Each row comes from the steps of one walk. Every step used is in the known rows, and no mark comes twice. Write the walk behind each row, first mark first.
Known rows
sufot, sapo, bukop, vele, lini: [ -2.9  -9.8  14.0 -25.0  -1.3  49.7 -13.8  11.2  31.9 -23.9   3.1   8.2
  37.1 -28.9   3.8  -9.1  46.0 -11.8 -29.8   4.5   8.2 -20.4]
bukop, sapo, sufot: [ -8.3   8.6 -25.4 -26.1  -1.9 -18.9 -14.7 -12.0 -40.7   8.9   4.8   8.1
   1.2   4.5  18.4  18.3   9.2  -8.2  20.8  27.7  -1.7   1.7]
sufot, sapo: [  4.9 -12.6   2.4 -24.1  18.7  20.5 -30.9  14.5   7.0   3.9   5.5  12.7
  17.0 -24.9 -14.5   4.9   3.3  -8.3   4.9  24.5  -5.2  -0.7]
sapo, sufot, vele: [  1.5   5.8 -15.5 -33.6   0.5   9.8 -49.2   0.5 -23.3   8.0  -4.9  18.4
 -11.4  -3.6  -5.7  25.3  14.9   4.1  55.4  26.7  -9.7   9.3]
vele, lini, sapo: [  0.9 -10.4  10.7  10.1  -0.4 -19.8  38.7  -0.2 -23.7  14.3  -0.9  -5.2
  -5.1  22.6  18.0  -6.5  14.2  -0.4 -13.0  16.9 -19.6 -11.2]
bukop, sapo, sufot, vele, fabob: [ -9.2  21.4 -26.8 -19.1 -24.1 -13.0 -14.1  -7.4 -50.0  -2.8  -9.4   0.8
  -3.3  13.2  -1.1  25.8   0.9   9.7  48.9  23.4   4.9  -3.1]
fabob, vele, lini, sapo, bukop: [  5.6  -1.4   6.1  18.4 -31.7  -4.2  43.8  -5.7  -5.1  27.9 -10.1 -14.7
  -1.8  38.9  10.7   2.8  37.1 -17.4  15.5  -0.9  -2.3  12.2]
lini, vele, fabob, sapo, bukop: [ 18.1   9.4   6.2  16.2 -34.6  -8.0   6.0  -9.8  52.2 -25.9  19.0  20.5
   5.9 -30.3  -8.8 -20.0 -49.1 -15.6 -33.6 -33.8  12.8  35.3]
vele, fabob: [ 10.5   3.5  -0.4  13.0  -2.2  -9.7   2.3   8.0 -17.4 -20.3   4.5  -1.2
  11.9 -15.7 -35.2  -9.0 -37.6   8.5  -1.1  -6.8  -7.5   5.3]
lini, vele, fabob, sapo, sufot: [ 29.7  -2.2  -8.9  -2.5 -13.8 -17.6 -23.7 -12.7  34.5 -13.3  24.8  16.8
 -12.6 -26.4  -2.7 -10.3 -59.1 -14.6 -14.1 -11.9  -4.0  39.9]
lini, sapo, bukop, vele: [ -4.2  20.4  17.3  29.3 -15.9   3.6  17.3 -10.6  16.1 -16.0  -0.2  25.9
 -23.8 -11.9 -29.0  -7.3  11.9 -18.8 -22.4 -42.3   7.8  -7.5]
lini, vele, bukop, sapo: [-11.3  -1.6  -4.7 -16.7  -9.2  -6.6  34.2  -5.1  12.1  20.0   9.4 -14.0
  -9.4 -11.7  53.1   6.6 -31.9 -14.6 -14.6  -3.5  22.8 -13.5]
bukop, sapo, sufot, vele, lini: [-17.4   8.4 -21.3 -39.7 -16.2  -7.3  -5.0  -8.1 -49.2  13.8 -11.9  -7.4
   8.6  30.5  42.5  27.8  37.7   8.0  44.8  52.5  -1.3 -15.8]
vele, bukop, sapo, gobu: [-30.9 -11.8 -16.1  -8.6  29.0  -2.5  12.9   9.7 -11.6  19.7  -7.5 -11.2
   7.1  -3.3  36.7   1.5  10.3  15.7 -25.4 -13.7  25.3 -15.8]
sufot, sapo, gobu: [  3.0 -24.1   0.0 -25.2  33.8  24.8 -55.7  28.2  11.3  -0.5 -10.9  27.4
  24.1 -39.3 -11.2  -6.6  12.0  -5.4  -7.0   6.0   2.0   0.5]
bukop, vele: [  2.8   9.7  15.1   1.2  20.1  13.6 -19.0   1.1  15.7 -24.6   5.1   1.8
  -0.4 -22.4 -22.5  -4.5 -21.3  -7.8  -3.1  -5.3  -0.6 -20.6]
lini, vele, fabob: [ 25.7   3.8   7.8   2.2 -26.1  -8.0   4.0   4.1  11.6 -20.2   7.4   7.5
   0.7 -35.0  -8.9 -11.6 -67.7 -17.2  -3.1 -13.5  -0.4   7.7]
vele, lini, sapo, gobu: [ -1.7 -20.6   8.0  10.2  14.1 -15.3  16.3  12.9 -19.5  10.3 -14.7   8.5
   0.1   9.7  22.4 -17.6  22.1   3.2 -23.6   0.2 -12.7  -8.8]
sufot, sapo, bukop, vele, fabob: [  4.0   3.9   9.6  -6.1 -10.2  44.2 -23.7  11.5  31.3 -39.0   3.6  15.9
  24.7 -46.3 -40.2 -11.5   9.3  -9.5 -24.8 -25.1  15.1  -7.9]
sufot, vele: [ -6.7  15.5   6.0 -11.6  -3.2   9.9 -18.9   6.9 -11.5   3.1 -12.2   6.9
   0.4   2.5 -15.2  19.3  -2.1   9.9  51.1  22.1  -0.3  -7.7]
sufot, vele, bukop, sapo, gobu: [-37.7   3.6 -12.7 -15.5  12.3  11.3   2.4  12.1 -15.1  21.6 -23.6 -10.7
  -0.3  10.3  28.5  19.8  19.5  26.2  21.1  -0.9  28.5 -23.5]

Which walk is each row?
[ -0.5 -11.0  -8.3   1.2  12.6  10.3  16.0   2.8   9.3  41.9   1.1 -37.6
  -8.7  18.1   6.6  14.3  -3.0  -0.6  22.2  -3.6   8.7   9.5]	fabob, vele, bukop
[-28.7  -1.0 -13.5  -7.9  15.6  -7.5  35.8  -3.4 -16.6  24.4   5.7 -24.0
   1.1   8.8  32.7  11.8   2.0  11.8 -14.8   4.2  19.3 -17.3]	vele, bukop, sapo
[-11.0  -4.8   9.7   0.8  -2.0  -0.7   5.1  14.6 -22.2  12.8 -29.6   6.5
  -5.0  22.2  15.1   2.7  30.3  15.6  22.2  10.6  -4.5 -17.7]	sufot, vele, lini, sapo, gobu
[ 14.0   6.2  -4.6  11.8  16.7  -1.2 -37.1 -12.6  30.3 -35.4  22.2   2.4
  -9.8 -17.5 -37.9 -10.7 -36.3   6.2 -23.5 -19.9  -4.3  15.1]	bukop, vele, fabob, sapo, sufot
[ -6.3  -3.7  11.2  11.9 -20.9  -7.6  46.1  -2.0 -13.5   5.3  -2.0   9.5
   5.1  13.1  18.6 -10.0  41.1  -5.7 -27.1  -3.6  -7.0  -3.0]	vele, lini, sapo, bukop
[ -1.5 -10.1  18.7  13.9  19.7   3.2   4.0   6.9   6.5 -14.4 -11.6   2.5
  -4.9  -2.1   7.9 -19.3  11.9  -3.1 -31.7 -17.0  -4.7 -30.2]	bukop, vele, lini, sapo, gobu
[-14.6  10.7  12.6   3.3 -33.5   6.2  29.9   0.8 -16.2   8.5 -18.6   6.4
  -2.8  24.9  12.3   8.4  48.5   7.6  18.3   9.5   0.5 -12.6]	sufot, vele, lini, sapo, bukop
[ -7.5   3.8  14.3   8.9   3.5  12.8   2.4 -13.4  55.8 -24.9  18.1   5.0
  23.7  -1.4   6.3 -17.7  21.3   2.3 -50.3 -12.0   8.0   9.9]	fabob, sapo, bukop, vele, lini
[  1.8  -3.8  18.4  -7.2  16.4  15.9   1.8   3.2   8.2 -22.0   2.8 -15.7
  18.6  -5.3  11.9 -10.2   2.0  -0.9 -16.3  12.9  -8.4 -31.6]	bukop, vele, lini
[-11.7  -5.8 -21.4 -35.2  14.1  19.2 -29.7   1.9 -13.0  26.1   0.9  -1.3
 -20.1  -2.4  14.5  26.4  24.0  16.8  33.6  12.1   2.0   2.1]	sapo, sufot, vele, bukop
[  6.9   2.2   8.5  28.3  28.7   2.1 -33.0   2.8  42.4 -43.0   5.3   5.6
   6.0 -25.2 -40.8 -25.8 -41.2  12.1 -39.8 -40.1   7.8   6.2]	bukop, vele, fabob, sapo, gobu
[ 12.3 -11.1   2.1  -4.8  -4.9   1.4  16.0   4.2  -9.3  24.9  -6.6 -33.9
  18.9  33.1  17.6   6.7  11.5  -8.7  33.2  31.7 -10.4   4.7]	fabob, vele, lini
[  2.8  10.8  -0.5  28.0 -12.7  -8.9   4.0  -6.2  28.5 -26.2  17.2  13.7
  17.2 -11.5 -34.6 -17.8 -17.1  11.2 -36.9 -28.7   7.0  37.2]	vele, fabob, sapo, bukop
[ 23.8   2.9   7.1  14.6 -15.4 -18.8  -0.6  -6.7  42.3 -17.9  19.4   8.3
  -3.5 -23.2  -8.8 -15.5 -72.9 -11.1 -22.8 -14.9   1.5  28.7]	lini, vele, fabob, sapo
[  7.6  11.7 -12.1   9.3 -18.5 -17.1  -9.2  -6.1 -35.8   7.2  -7.7  17.8
 -43.1   8.7 -32.3  14.3  -2.1   5.5  35.9  -6.5 -12.7  10.2]	lini, sapo, sufot, vele, fabob
[ 11.0  11.6  11.7  16.7   6.2   8.1  -9.1   2.9   7.1 -41.4   5.0  -6.4
   3.5 -25.9 -43.6 -12.7 -42.3   2.2 -11.2 -22.0  -0.9 -17.5]	bukop, vele, fabob
[ -4.4  17.4  14.2   2.6  -9.0  27.6 -10.3  -1.6  26.2 -33.6   4.4  19.7
  14.0 -31.5 -20.3  -8.0  11.4 -13.5 -18.8 -28.3  13.7  -8.6]	sapo, bukop, vele
[ -1.1 -10.0  -0.2   9.9  38.9 -12.1 -40.1   4.4  35.9  -2.9   5.1  24.5
   9.5 -11.5  -8.0 -15.5 -12.4   9.5 -28.5 -10.4   1.5  30.8]	fabob, sapo, gobu
[ 12.0  -7.4   5.4  17.1 -13.0 -14.8  38.6  -4.2 -15.5  35.8  -8.9 -27.6
 -10.6  46.0  10.2   5.2  12.4 -13.4  26.9  17.6 -14.4   4.5]	fabob, vele, lini, sapo
[-14.8   0.7 -16.6   0.3   1.7  -3.5  34.6  -6.1  -7.9  45.3  -2.8 -45.0
  -5.5  34.8  24.0  23.3   1.0  -2.1  26.3   5.6  19.5  -1.6]	fabob, vele, bukop, sapo
[ -8.8   4.6  12.0   2.2 -13.4  -5.5  24.6   2.3 -26.2  16.8 -17.0  -6.0
 -11.9  33.0  12.2  12.4  22.9  13.2  32.8  26.8 -11.1 -20.5]	sufot, vele, lini, sapo
[ -9.9  -5.9 -31.4 -15.5   3.6  -2.0  12.0 -10.1 -15.8  49.7   0.8 -36.9
 -13.7  30.8  30.7  28.8  14.6  -5.6  32.6   9.8  13.9   9.9]	fabob, vele, bukop, sapo, sufot
[  7.6  -7.3  -3.6  26.3  22.9 -16.3 -24.9   8.0  20.6 -20.9   4.0  13.1
  15.1 -14.9 -32.0 -23.9 -36.4  19.7 -33.9 -26.5   1.9  31.8]	vele, fabob, sapo, gobu
[  7.4 -16.4  -6.1  -8.1   1.9 -19.2  13.0  -6.6 -33.0  19.7   3.5   4.1
 -15.4  18.8  25.2  -0.7  29.1  -4.4  -6.4  20.3 -26.5   1.2]	vele, lini, sapo, sufot
[  0.0  17.6   2.7   3.3 -15.7   4.7  -9.1   9.9 -20.2 -13.9 -12.4  -0.8
   3.1  -1.5 -35.9   9.8 -22.7  20.9  43.1   6.1  -1.1  -3.2]	sufot, vele, fabob
[ 17.1 -13.4  -9.6   0.3 -11.3 -14.0  14.4  -8.5 -23.5  41.3  -4.9 -19.4
 -20.1  43.7  17.9  11.9  26.0 -16.2  34.0  21.5 -20.0  16.0]	fabob, vele, lini, sapo, sufot
[ 14.9  -2.1 -17.8   8.6  10.5 -20.0 -29.3 -10.3   8.7 -12.8  22.5   8.5
  -2.1  -6.7 -28.3  -6.9 -28.7  12.6 -15.3  -5.7 -12.4  42.8]	vele, fabob, sapo, sufot
[  0.7  -1.1  21.1  14.2   8.2  -0.5  24.0  -5.2   1.6 -10.4   0.5  -9.8
 -11.7   8.9   4.0 -11.0   4.0  -5.9 -21.6  -0.9 -10.3 -32.1]	bukop, vele, lini, sapo
[  6.6  -6.0   6.5  -2.3   9.9   0.5   0.7  -9.3  -6.2  -5.7   4.2  -1.9
 -20.0   5.1  10.7  -5.5  17.0  -8.8 -15.9   2.9 -17.0 -20.9]	bukop, vele, lini, sapo, sufot
